Each row was made from one small tree. The marks that hang from a mark follow it in brackets, in alphabetical order. Every link used is in the known rows. Write each row's tree.
In the rows, zero is written as 128.
Known rows
desu(biper): [ 96 164 138 130 122 176 141  96 155 172 109 121  98 164 110  76 137 106
 181 132 165 147 122 116 132 132  98 112 113 161 127 131 130]
nikuf(buvul(zasur(gumef)) desu(biper)): [ 84 136 175 107 152 178 117  89  99 161 168 167 132 119 100  89 108 104
 193  84 180 149 151  64 114 125 141 106 119 148 103 201 125]
dozem(gede): [134 133 119 154 142 160 137 115 128 172 127 139 103 156 115 101 128 106
 165 131 164 125 125 129 116 180  65 140 136 154 107 125 138]
kurov(dozem): [ 93 187 134 154 147 158 133  90 142 151 122 122  98 178 108  90 139 117
 180 142 148 136 141 120 109 162  47 130 127 159  95 103 127]
buvul(nikuf(desu(biper)) zasur): [ 73 161 180 139 165 173 135 113 134 163 117 185 131 117 102  89 119  96
 171  95 196 149 162  91 104 148 140 109 110 145 104 131 124]
zasur(buvul desu(biper nikuf) gumef): [ 96  84 153 133  83 188 193  65 154 144  81  97 126 151 139  39 108  77
 182 120 165 126 135  95 109 149 134 132  84 137  78 160 168]
guzu(dosi): [124 162 131 153 108 179 150  92 131 155 120 128 108 163 129 123 136 118
 161 134 163 135 105 106 133 145  62 145 131 143  96 120 115]
dozem(gede(dosu(kurov zupi))): [184 124 110 126 159 147 155 119 150 151 164 157 129 148 123 128  87  91
 179 111 102 143 142 146 115 142 108 113 107 159 133 151 108]
lela(desu gumef): [132 188 162 134 140 129 145  89 118 165 134 121  82 139 100  91 145  79
 164 106 168 119 152 140  84 171  52 160 150 179 112 122 141]
gede(dozem): [120 192 130 122 143 161 143 107 156 168 113 135 105 158 126 107 145 114
 171 148 138 133 133 126 113 166  64 125 128 166  98 121 125]
zupi(dosu(kurov)): [105 150 137 140 130 156 179 103 141 158 142 153 105 129 126 110 110 108
 167 121 130 119 141 128 115 150 103  92 117 178 119 112  99]
zasur(desu(biper) gumef): [ 92 131 156 112 105 183 154  77 160 149  89 112  95 148 121  55 104  75
 160 128 178 143 138 116 104 158 116 133 104 153 106 165 175]
zupi(dozem(gede(dosu))): [127 150 125 131 165 143 164  89 146 141 118 145  85 161 118 129 135  99
 147 123 134 109 121 120 106 219  70 125 140 123  93 140 118]
dosu(kurov): [122 155 131 146 118 158 146 121 130 165 142 136 118 144 135  93 117 115
 188 123 137 136 139 145 125 134  90 119 124 165 119 105 105]
gede(dosu): [121 171 138 118 143 148 163  73 141 144 126 154 102 155 113 122 129 108
 167 123 134 131 122 107 111 146  79 114 114 154 128 136 129]
lela(desu(biper nikuf) gari(dosi) gumef): [111 171 162 168 172 164 184  70 155 169 126  64  70 173 116  80 139  68
 168  71 165 127 129 132  96 189  73 159 162 196  87 105 175]
dosi(guzu): [109 171 125 131 125 151 143  90 141 155 127 159 105 154 127 111 147 122
 174 144 156 139 120 129 100 150  68 106 133 136 108 131 150]
buvul(nikuf): [107 150 147 162 127 153 153 111 140 159  95 135 129 130 110 101 117 109
 172 132 168 142 140 125  89 135  80 140 114 134 108  87 134]
gari(dosi): [110 163 134 156 154 170 165  91 145 164 115 120  85 155 116 122 123 122
 182 128 150 127 112 125 122 137  59 138 136 150  89 105 130]
dosu(kurov(dozem(gede)) zupi): [156 140 105 161 163 158 127 139 155 158 158 126 126 169 118  94 101  98
 195 130 114 148 160 157 112 159  79 130 122 163 100 118 104]
zasur(buvul): [121 149 144 146 117 149 155 105 133 170 106 132 126 140 126 101 152 119
 185 140 145 119 131 101 122 127  81 129 105 129  94 134 112]
lela(desu(biper nikuf)): [ 94 150 126 141 131 160 178  79 145 168 132 129 108 174 118  57 136 100
 173  98 173 134 131 139 120 165 100 120 112 183 123 121 148]
zupi(dosu dozem(gede)): [101 143 126 149 160 148 178  96 145 157 115 143  79 142 105 118 136  94
 130 128 146  91 131 118 100 225  71 112 143 140  83 130 113]
zasur(desu gumef): [109 135 151 122 113 163 154  81 139 146 100 125 101 134 121  71 102  81
 150 129 169 129 146 123  84 163  89 153 114 148  96 149 174]
zupi(dozem(gede)): [118 147 119 154 151 153 143 113 138 165 113 124  91 158 115 104 142 102
 153 131 153 111 129 133 109 209  62 141 147 126  83 120 120]
dosu(zupi(dozem(gede))): [154 150 110 147 162 142 138 123 154 169 124 126 110 150 101 104 126  94
 156 132 129 126 143 144 100 169  74 140 126 127  96 139 116]
kurov(dosu dozem): [ 73 189 140 158 165 163 151  82 153 137 140 132  98 189  90  86 145 107
 191 160 140 130 150  93 101 169  50 113 115 154 115 111 124]
kurov(dosu(zupi) dozem(gede)): [126 155 114 164 191 159 138 107 164 145 158 136 114 188  78  94 120  89
 185 157 124 139 161 110  95 168  58 122 106 153 120 141 125]
buvul(zasur(gumef)): [121 155 167 141 133 174 138  86 116 151 109 163 121 119 103  73 115  81
 159 134 151 132 140 101  97 147  83 134 115 146  96 155 150]
zupi(dozem): [ 99 184 136 143 136 146 150  98 142 161 107 123  95 152 112  98 148 114
 158 136 147 118 134 129 107 165  64 130 136 128  93 110 115]
gede(dosu(zupi) dozem): [163 194 125  93 169 140 158  90 182 149 130 155 120 156 114 134 122  99
 170 135  92 150 141 122 100 132  83 110 100 166 122 160 119]
gari(dosi(guzu) dozem): [ 89 178 126 146 148 180 176  75 177 141 113 144  78 148 140 157 119 136
 185 144 134 138 101 132 102 169  36 109 160 112  46 112 141]
nikuf(desu): [101 178 148 124 149 140 136  98 113 168 166 151 101 148 107 107 135 119
 166 103 179 133 147 111 108 147  91 131 135 167 117 129 121]
nikuf(buvul(zasur) desu(biper)): [ 77 154 159 114 171 173 115 106 107 178 166 187 130 125 105 103 129 125
 193  83 181 144 151  71 134 127 138  91 117 153 114 172 102]
zasur(buvul(nikuf) desu(biper) gumef): [ 91  94 179 135  94 175 173  96 167 143  50 109 137 116 136  63 101  71
 175 129 181 140 150  94  86 146 137 137  77 102  72 154 163]
desu(nikuf(buvul(zasur(gumef)))): [118 105 147 155 129 183 154  72  94 148 139 152 152 124 108  75  95 104
 192 104 142 134 137  85 101 125  99 125 115 142  92 147 141]
zupi(dosu(kurov) dozem): [ 90 165 138 139 139 147 188 101 150 151 128 140  95 131 124 110 124 108
 154 122 118 103 143 134 108 178  98  93 130 151  95 108  81]
zasur(buvul(nikuf(desu(biper)))): [ 81 136 174 137 131 153 156 115 139 168 115 133 138 130 122  99 135 111
 192 105 192 143 151  80 110 128 139 118 103 122  91 136 108]

Which tree is each row?
[ 93 117 116 143 115 182 159  83 131 169 139 113 129 168 116  79 118 130
 215 104 158 147 118  98 133 110 113 103 110 157 124 125 123] : desu(biper nikuf(buvul))
[ 88 109 160 133 118 207 172  63 147 140  84 151 121 137 118  28  94  64
 159 111 170 133 144 104 103 171 134 121  92 158  93 155 182] : buvul(zasur(desu(biper nikuf) gumef))
[102 133 121 162 162 165 164 112 145 144 149 142  93 163 124 108 107  97
 169 127 130 112 148 133 112 214  77 100 137 179  87 109 103] : zupi(dosu(kurov(dozem(gede))))
[130 201 172 163 190 133 155  91 138 174 131  89  65 144 114 116 147  75
 149  84 160 119 140 137  79 193  37 179 172 181  79 110 163] : lela(desu gari(dosi) gumef)
[135 137 119 133 156 151 167 110 145 140 137 144  97 157 140 127 116  97
 165 112 118 113 132 139 116 214  90 114 141 130  93 127  94] : zupi(dozem(gede(dosu(kurov))))
[ 82 141 196 131 145 178 141  98 126 148 118 162 133 108  97  72  97  74
 170  99 196 154 160  83  86 148 142 122 112 139  94 158 146] : buvul(nikuf(desu(biper)) zasur(gumef))
[117 171 163 165 193 170 161 101 177 174 120  79  48 155 122 126 128  62
 152  88 161 127 125 139  97 250  40 165 187 167  43 128 165] : lela(desu(biper) gari(dosi dozem(gede)) gumef)
[173 182 121  95 160 146 160 113 181 147 148 156 131 146 138 131 104 102
 187 125  75 153 149 142 110 128 107 100 104 172 123 147  94] : gede(dosu(kurov zupi) dozem)
[121 139 114 168 152 168 133 131 137 151 146 125 104 178 134  91 116 106
 190 130 140 131 146 147 121 199  65 127 143 164  87 100 110] : dosu(kurov(dozem(gede)))
[149 122 120 133 147 157 160 112 135 144 150 156 110 156 138 124 102  99
 176 111 128 127 127 134 123 184  95 113 127 161 120 131 112] : dozem(gede(dosu(kurov)))
[127 145 126 133 152 165 167  86 156 142 125 157  92 153 123 148 106 103
 159 129 126 127 117 116 107 207  53 120 138 137  83 137 126] : gari(dozem(gede(dosu)))
[ 78 102 117 131 119 186 167  80 146 162 118 124 125 161 131  70 106 121
 194  94 171 140 135 108 124 136 129 107  99 155 114 129 143] : zasur(desu(biper nikuf(buvul)))
[101 121 183 148 135 175 152  96 138 135  62 172 137  90 115  70  84  66
 143 123 175 134 169 112  60 170 107 146  95 122  75 132 177] : buvul(nikuf zasur(desu gumef))
[ 97 182 166 170 168 178 194  65 177 164 119  66  62 164 123 100 124  72
 169  77 148 130 125 134  92 210  51 156 175 181  52  95 165] : lela(desu(biper nikuf) gari(dosi dozem) gumef)
[ 83 168 138 152 149 161 170  97 149 141 143 141  99 157 122 101 116 109
 177 128 123 121 152 126 109 172  81  91 124 180  97 101  95] : zupi(dosu(kurov(dozem)))
[143 187 129 111 164 128 164  82 169 141 125 144 111 147  99 124 125 101
 156 124 100 131 141 122  94 132  88 116 106 124 116 150 106] : gede(dosu(zupi(dozem)))
[161 132 103 131 179 173 188  99 195 123 155 168 101 145 151 186  72 112
 195 122  79 147 115 155 101 178  73  89 147 113  58 147 117] : gari(dosi(guzu) dozem(gede(dosu(kurov zupi))))
[109 129 124 151 153 153 180 120 146 154 136 143  91 134 127 116 118  98
 147 121 130  96 141 140 112 220  93 103 144 148  83 117  89] : zupi(dosu(kurov) dozem(gede))
[ 99 102 149 140 121 201 152  70 116 151 127 141 147 137 107  56  97  97
 204 103 152 146 127  76 119 121 126 106 104 146 101 164 144] : desu(biper nikuf(buvul(zasur(gumef))))
[154 155 113 135 188 146 142  92 165 136 144 145 108 181  98 124 110  89
 173 129 113 142 144 119  98 170  64 122 112 155 109 151 127] : kurov(dozem(gede(dosu(zupi))))
[177 137 112 122 167 141 149  98 153 154 144 158 117 153  99 130 105  90
 164 120 118 139 134 124 104 148  88 124 105 152 132 162 131] : dozem(gede(dosu(zupi)))
[ 72 136 168 144 147 191 150 109 169 156  51 181 131 111 120  67 109  83
 155 118 186 144 162 112  98 166 135 110  85 133  96 122 156] : buvul(nikuf zasur(desu(biper)))
[152 174 125 116 155 133 168 106 166 140 143 144 121 141 122 124 108 102
 174 114  84 136 150 142 105 130 107 104 106 133 118 137  83] : gede(dosu(kurov zupi(dozem)))
[122 113 174 161  98 153 166 100 131 146  83 108 148 111 120  90 112  91
 183 139 155 135 142  93  79 125  93 152 100 101  71 131 139] : zasur(buvul(nikuf) gumef)
[108 125 130 162 147 178 147  90 102 164 139 174 151 132 112  91 117 127
 194 101 142 131 137  93 116 126  95 109 111 149 105 121 117] : desu(nikuf(buvul(zasur)))
[ 80 113 161 142 113 169 170 113 177 161  49 126 136 123 139  80 123  95
 177 128 181 137 152 102 104 144 134 123  75 110  82 127 142] : zasur(buvul(nikuf) desu(biper))
[ 98 117 160 155 120 151 169 113 153 157  61 142 143 112 140  97 122 105
 165 130 168 125 161 109  87 151 106 141  84 104  72 110 136] : zasur(buvul(nikuf) desu)
[106 185 138 159 177 154 156  90 164 166 122 125  89 159 141 135 150 120
 159 122 149 134 110 128  94 172  51 124 156 137  74 118 172] : lela(gari(dosi(guzu)))
[162 136 106 150 151 146 142 146 154 166 144 128 123 143 124 103 109  96
 172 121 113 129 152 165 112 166  94 133 127 134  98 126  92] : dosu(kurov zupi(dozem(gede)))
[132 150 117 152 179 145 156 114 163 154 146 136 110 158  81 102 130  87
 165 149 121 123 153 118  94 177  75 124 112 123 116 147 111] : kurov(dosu(zupi(dozem(gede))))
[ 85 113 165 112 135 196 130  87 134 156  99 163 130 112 120  69  96  88
 175 108 170 144 150  84 109 144 134 110  95 131  96 192 156] : nikuf(buvul(zasur(desu(biper) gumef)))
[114 159 151 143 124 160 172  67 136 159 131  98  87 167 104  54 134  71
 184  91 173 129 139 132 100 169  88 143 139 196 118 117 152] : lela(desu(biper nikuf) gumef)
[113 186 132 141 168 138 159  97 170 152 140 136 115 154  77  95 136  99
 172 152 114 129 158 113  92 133  79 115  99 123 127 137 104] : kurov(dosu(zupi(dozem)))
[109 133 114 149 144 138 167  86 103 169 169 144 132 150 120  98 128 130
 185  85 162 126 141 129 103 144  81 130 123 163 113 118 128] : lela(desu(nikuf(buvul)))
[107 138 160 143 153 172 149  77 110 166 141 148 122 132 102  68 128  84
 199  74 166 130 152 103 107 154 106 117 131 175 108 144 131] : lela(desu(biper nikuf(buvul(zasur))) gumef)
[138 181 132 103 149 156 165 102 163 141 137 156 110 158 152 129 119 110
 184 124 101 136 133 131 118 169  93  98 124 171 109 128  98] : gede(dosu(kurov) dozem)
[ 77 134 147 118 154 190 126 104 142 170 102 185 129 121 124  84 117 113
 177 105 168 140 152  94 126 145 132  94  92 141 106 164 132] : nikuf(buvul(zasur(desu(biper))))
[ 83 119 186 136 129 196 152  95 160 140  51 160 133 102 116  51  85  60
 154 121 186 149 159 103  80 164 136 128  88 125  86 148 179] : buvul(nikuf zasur(desu(biper) gumef))
